Every row comes from one small tree of marks. The marks that hang from a mark follow it in brackets, in alphabetical order. Every link used is in the known rows. Which tree was each row made from?
Known rows
T[U[K]]: [  8  -5   5  -1  -5 -18   5   7 -11  -7   8   2 -10  -1   3  -7  -3   5
  11  -2 -19   0   1  -2   4  -8  20   0   5  24 -20   7   2   5  19 -24
 -11   8 -27  -2  -6  10  -5 -12   5   7  -4  21]
W[B Q]: [  2  15 -16  21   0   4  -7 -14  -2  19  -1   4  -3   4  -9  13   0  -8
  -5   1  -3  10  -7 -10 -13   4   3   1  -9   0   2   0  -6   1  -7   4
  -4  10  32  24   9  10  17  19   8  -2   7 -19]
W[Q[F L]]: [ -6  15 -15  15   7  22  -7 -14   9  12 -14   6  17  -3 -18   5   5   0
  -8   2  16  -6  -4  -1 -21   6  -4   5   1 -19  13 -22 -12   0 -18  28
  10   4  40  16   7  -8  26  29   2  -9   7 -32]
U[B[X]]: [ -2  -8   0  -6  -2  -4   2   1   0  -2  -5  -5 -16  19   9  -1  -4  -5
  25   9 -11   1   0 -11  -1  -4   4  -4  -6  26  -4   7   6  -8  -4 -13
  -9  12  -5   3   2  -6   1 -10   9   8  -9   3]
L[B]: [ 10  -2   0   3   5  -4  -9  -8   4   9   5   2  -5  11   8   2   4 -13
  -1   7   3   2  -8  -3   2   3  -6   0  -8  -4  -2  11  -9   1   5  12
   0 -10  10   4   2   6   6   9   2   1  -1  -2]
W[B[U[T]] Q]: [  6  12 -20  15  -2  -5  -4 -17  -8  12  -1  -1 -15  16  -6   5  -3  -2
  11   8 -23  12   0 -12 -14  11   9   2  -7  17  -5   1   3   0  -7 -10
 -10  15  18  28   5  15  15   5  17  -1  -7  -8]
Q[F L W[B[X]]]: [ 14   0 -14  12  -1  22 -16 -11  -1  14 -13  15  18  10  -6  15   0  -7
 -14  19   2 -11  -9  -7 -11   9 -11  16  -4 -11  31  -9  -3 -10  -6  41
  -1 -10  43   8  14   2  33  32  13 -26   8 -27]
X[K T[U[B]]]: [  3 -13   4  -1  -9 -30  13  -3 -13  -7  19 -10 -28  10  16  -8  -1  -1
  24  -1 -27   4   9  -2  13 -17  15   2  -3  35 -28  15  14   1  17 -51
 -16  22 -41  -3  -7  10 -10 -19   8  27  -3  35]
X[K[U[B[L[Q]] T]]]: [ -8 -15  -1   4  -8 -29  20  -2  -3  -1  14  -5 -18  18  12  -2   0   8
  26   1 -15  17  10 -15  -1 -10  13   8 -15  23 -18  12  16   3   7 -41
  -7  18 -20   8  -2   1   2 -21   5  32  -7  16]
B[U[K] W X]: [  4 -21  -6  -3  -3  -8  11  13 -15 -13 -13   1 -17  28  -9  -7 -17  11
  16  32 -32  -6  -2 -29 -12  19   9  -1   4  52  -8   8   9  18   9 -12
  -8  15  -8   9   3   3  14 -25  27   6 -32  -2]
B[W X[T]]: [ -6 -12 -10   5  -7  -6  11   4 -17  -6  -2  -7 -23  21  -3  -5  -8  -3
  -2  19 -17  -5  -3 -12  -5  10  -2  -5  -2  26  -1  11   8  13   3 -13
   0  16  -3   7   3   7   5 -11  19  11 -16   1]
U[B[L W] K[X]]: [-21 -23  -5  16 -10 -24  22  13  -1   2  11   3 -28  21  10   9  -1  -1
  13  14  -8  12   3 -28 -10 -11  18   4 -20  26 -14  19   8  17   4 -28
  -1  26  -3   6   8  -5  14 -14  14  40  -5   3]
U[B[W[Q] X] T]: [-19  -8 -13  13  -6  -7  13  -4  -8  -2  -2 -14 -38  28   4  -4  -3 -13
  16  11 -13   2   0 -15  -9  -1  11 -13 -10  30  -9  13  11   2  -9 -22
  -5  28   5  17   1   4   9  -7  17  23 -11  -1]
T[U[B[W]] X[K]]: [ -3 -16   5   9 -15 -27   7   9 -20  -8  15  -2 -32  13  13  -6  -2 -11
  18  -1 -24  -2   1  -6  12 -22  26  -4  -1  45 -22  16   0   6  26 -42
 -15  22 -31  -2  -6  14  -2 -13  13  24   0  26]
K[U[B[L]]]: [ -9 -12  -3   1  -7 -16   9   5   1   3   9   0 -15  16  13   4   2   1
  23   0  -8  12   1  -9  -7 -12   8   3 -15   8  -8   9   6  -1  -3 -22
  -3  17  -5   5   3  -5   6 -12   7  20  -6   7]
X[K T[U]]: [  6  -9   3  -2  -8 -28  13  -3 -15  -8  17  -7 -18   3  10 -10  -2   6
  14  -1 -27   2   7   1  12 -10  12   4   4  29 -26   9  12   5  20 -45
 -13  16 -41  -2  -7  14 -11 -19   6  19  -4  32]
T[U[B[W[Q]] K] X]: [ -7 -10   0  13 -13 -24   8  10 -18  -7  11  -3 -36  13   7  -6  -3 -13
  15  -1 -22   1  -2  -8   4 -21  33  -7   0  42 -25  15  -2   9  21 -38
 -14  26 -22   7  -5  15   2  -8  15  23  -1  19]
T[U[B[L[Q] W]] X[K]]: [-13 -13  -5  14 -19 -30   7   4 -14  -1  16  -5 -27  20   5  -4   1  -9
  17   2 -15   5   0 -13   0 -15  30   4 -11  43 -14  13   2   8  21 -35
  -4  20 -12  10  -6  14  14  -9  13  29   0   8]
U[B[W] K[X[T]]]: [-13 -26   3   9  -9 -25  26  11 -11  -5  11  -3 -38  18  18   3  -5  -6
  11  13 -18  10   8 -19   8 -18  12  -3 -13  30 -22  28  12  16   9 -44
 -12  28 -26  -1   4  -1  -5 -19  14  41  -6  24]
U[T]: [ -3   1  -3   0  -4 -11   8  -4  -6  -4   7  -7 -16   5   7  -7   1   1
   7  -3 -11   5   8   4   3  -1   7  -2  -1   4  -9   5   8  -3   0 -17
  -5   5 -15   2  -4   8  -9  -8   2   8  -2  16]
B[L[Q] U[K] X[T]]: [ -1  -6 -18 -11  -8 -25  13  -5  -3  -4  -3  -9 -12  36  -8 -12  -8  24
  34  30 -31  12   7 -28 -21  25  15  18  -7  50  -7   2  20   7   2 -22
  -1  13  -6  26  -3   9  18 -30  23  13 -33  -7]
L[Q[F W[B[U X[K]]]]]: [  9  -7  -3   8   3   6  -2 -11   0   4 -12  -2  11  14 -14   7  -7   0
  -9  23  -4  -1  -3 -19  -8  17  -5  20  -8  18  21   1  12   3   8  19
  -4 -10  29  16   5   6  25  14  14  -9  -5 -26]
U[B[L W X] K T]: [-21 -18 -13  11 -13 -27  23   3  -7  -5   9  -7 -40  33   8  -6  -5   2
  28  16 -21   9   6 -27 -14   0  26   0 -17  46 -16  21  18  10   0 -33
  -5  31 -10  14   3   4  13 -22  19  37 -14   9]
L[B Q[W]]: [  7  -7  -1   8   5   3 -10 -16  10  13   0  -4   1  16   2   8   7 -23
 -19  14  21   1 -13  -9   5   6 -12   5 -16 -12  17  14  -2  -1   7  28
   6 -23  36  11  -1  10  21  24   2  -5   3 -25]
U[B[L W[Q] X[K]] T]: [-26 -10 -21  19 -10 -19  19  -6  -3   2   5 -12 -36  32   1  -3  -1  -4
  24  13 -14   7   1 -25 -20   2  19  -2 -17  38 -13   9  13   8  -8 -27
   1  34   9  23   3   4  22 -11  19  35 -12  -8]
U[B K]: [ -4 -12   7   0  -2 -13  10   3   2  -2   5  -1 -17  10  10   0  -4  -2
  21   4  -7   6   6 -14   4 -14  15  -1  -9  25 -15  15   8   1   3 -22
 -12  14 -15  -2   1  -6   0 -11   3  22   0  13]

Write each row's tree
[  5  17 -24  21  -4  12 -16 -20  -1  26  -4  14   5   8  -8  17   3  -8
  -3   2   3   9  -7 -10 -15   4   0   2 -11 -11  11  -8 -14  -7 -17  14
   1   9  44  23  13   4  29  25   6 -10  10 -26]
W[B Q[L]]
[ -5  -8  -3   1  -7 -19   6   1  -2  -3   2  -5 -11  17  -2  -6  -2   6
  26  10 -16   4   1 -17 -13  -1  26   9  -8  41  -8   6   8   3  10 -19
  -7  15  -6  13  -3   3  14  -9  13  18  -8   1]
T[U[B[L[Q[F]] X] K]]
[-12  -9  -7  11 -19 -22   1   7 -14  -1  15  -4 -31  19   8  -3   3 -14
  14  -1 -15   1  -3  -4  -2 -15  28  -2  -7  32 -11  12  -3   3  14 -26
  -3  20  -9   7  -5  15  10  -4  14  20   1  10]
T[U[B[L W]] X]
[ 11  -4  -2  -3   5  -3 -11 -16   5   9  -4  -4  -1  25  -2   0   2  -9
   5  19   2   8  -5 -14  -3  17  -7   5 -13  10   8  10  -4   1   4  15
   1 -16  21  17  -2   6  18   6   7  -1 -13 -18]
L[B[U] Q]
[ -7  -9   3   2 -10 -28  14  -2 -10  -8  15 -10 -36  17  22 -10  -1  -7
  30  -3 -24   9  14  -2  13 -20  21  -2  -6  32 -24  15  12  -6   9 -45
 -17  19 -37  -1  -6   9 -14 -19   5  27   1  33]
U[B T[X[K]]]
[ 19 -10  -3 -10   5 -21   2  -4  -6  -5   0  -2 -22  31  10 -11  -7   3
  30  25 -35   4   0 -17  -2  15   7   2  -1  37 -20  14   6   4  12 -13
 -16   0 -20  11   0  14   1 -21  19   4 -28  14]
L[B[U[K T] X]]
[ 20  -5 -10  -3  -6 -19   1  -7 -17   2   1   2 -16  26   5  -1 -13  10
  27  22 -46   9   4 -20  -2  14   5  10  -3  47 -11  10  12   1   9 -28
 -20  14 -16  14   7  15   3 -21  23   2 -19  13]
W[B[U X[K T]]]
[  5 -15   4  -2  -4 -29  21   2 -12  -8  16  -4 -17   6  14  -6  -4  12
  16   1 -28   9  10  -4  11 -11   3   7  -2  19 -26  12  16   9  15 -49
 -13  19 -42  -3  -1   7 -15 -26   7  24  -9  34]
X[K[U] T]
[-28  -9 -16  25 -14 -30  22   0  -7   0  15  -9 -44  26   6  -4   1  -7
  19   5 -14  12   7 -19 -12 -12  34  -1 -16  36 -22  18  10  12   3 -37
  -3  35  -4  20   0  11  14  -9  16  42  -1   7]
U[B[L W[Q]] K T[X]]
[-22 -23  -8  15 -13 -30  26   9  -5   0  16  -2 -36  24  14   6   0  -1
  15  15 -14  14   7 -24  -6 -13  18   5 -21  29 -19  24  13  17   5 -40
  -3  31 -12   7   7   0   9 -18  16  46  -6  12]
U[B[L W] K[X[T]]]
[  1 -18   8   0  -2 -20  15   6  -4  -4   8   1 -12   8  14   1  -4   5
  23   1 -17   8   6 -12   6 -16   7   3  -6  21 -20  11  10   4  10 -36
 -13  17 -27  -4   1  -5  -5 -19   4  23  -6  21]
X[K[U[B]]]
[ 15   1  -8   2   7  15 -18 -15   5  10 -10  13  15  15  -5   4   5  -2
   3  17   4  -7  -3  -3 -13  15 -11  11  -3 -10  17  -9 -16  -5  -8  37
   3 -13  30   7   9  -5  27  22   7 -14  -2 -19]
Q[F L[B[U]]]
[-19  -5  -9   8 -15 -32  14 -10  -2   1  17 -13 -30  26  14  -6   5  -3
  29  -1 -11  18  13 -11  -2 -11  25   8 -18  31 -13  12  14  -4   4 -37
  -4  18 -13  14  -6   9   5 -13   6  33   1  11]
U[B[L[Q]] T[X[K]]]
[ -4 -18   6   7  -9 -24  14  12 -15  -7  11   1 -23  12  13  -2  -5  -3
  14   1 -22   5   4  -9  10 -18  14   0  -3  29 -20  13   3  10  19 -38
 -12  18 -29  -3   0   6  -6 -17  10  24  -4  22]
T[X[K[U[B[W]]]]]
[ 19  -3 -10  -2  -6 -19   3  -3 -17  -1   0   3 -19  26   5  -3 -14  11
  29  21 -47  12   6 -20  -6  14  14   6  -3  46 -13  12  12   0   8 -25
 -23  13 -17  15   6  16   1 -23  22   0 -20  15]
W[B[U[K T] X]]
[  0 -14   1  -7  -7 -22  16   6 -11  -9   6  -7 -31  23  21  -6  -5   2
  33   3 -30  11   6  -7   3 -11   9  -5  -6  24 -19  15  15  -5   1 -42
 -17  21 -33   3  -1   2 -13 -27  13  18 -18  29]
K[U[B[X] T]]
[  5  -2 -15   9 -10 -20   2  -6  -4  13   4   8  -5  23  -2  11  -4  12
  14  19 -21  22   3 -27 -16  13  13  20 -18  27   1   8   6   7   4 -13
  -5   7  14  24   9  10  22  -8  17  10 -10 -10]
W[B[L[Q] U[K[X]]]]
[  5  -3  -7   9   2  25 -10  -8   7   7 -12  10  22  -1  -8  10   6  -7
 -21  10  20 -16  -5   4  -6   2 -12  13   1 -27  28 -14  -4  -8  -8  44
   8 -14  38  -2   6  -5  28  32   3 -21  11 -25]
Q[F L W]
[-12 -13 -14  11  -7  -4  10  -6  -7   4  -3  -5 -26  28   2   2  -3  -9
  17  16  -9  -1  -1 -21  -7  -4   4  -7 -10  31  -7   8   5   4  -8 -21
  -3  30   9  13   6  -3  19  -4  17  22  -9  -7]
U[B[W[Q[L]] X[K T]]]
[  9  -3   7  -2 -11 -29   5  11 -18 -12  12   2 -18   1   9 -12  -4   2
  16  -4 -30   2   3   3  10 -15  30   1  10  34 -26   7  -1   5  29 -36
 -17  10 -43  -2  -9  19 -13 -17   8   8  -3  32]
T[U[K] X]
[  0  -9   4   0  -4 -31  26   9 -10 -11  12  -1 -24   4  17  -7  -4  12
  15   4 -30  13  14  -6   7  -9  16   3   0  18 -29  13  14   9  14 -44
 -16  14 -45   0  -2   8 -21 -28   6  24  -9  37]
U[K[X] T]
[  5   1 -19   9 -10 -23   3  -9  -9  12  10   4 -11  22   2   4  -5   9
  18  14 -28  14   1 -20 -13  10   9  16 -13  31  -6   7  10   4   4 -21
  -7  16   3  19  10  15  14 -10  17  11  -7   1]
W[B[L X[K T]]]
[  4 -19  -4   7  -1 -17   7  -7  -7   4   3  -4 -21  32   2   1  -3  -9
  -2  30 -10  10  -2 -25   0  13  -2   4 -17  23  -3  25   1  19  14  -8
  -1  -1   7  17   2  10  17  -5  18  21 -18  -6]
L[B[U[K[X[T]]] W] Q]
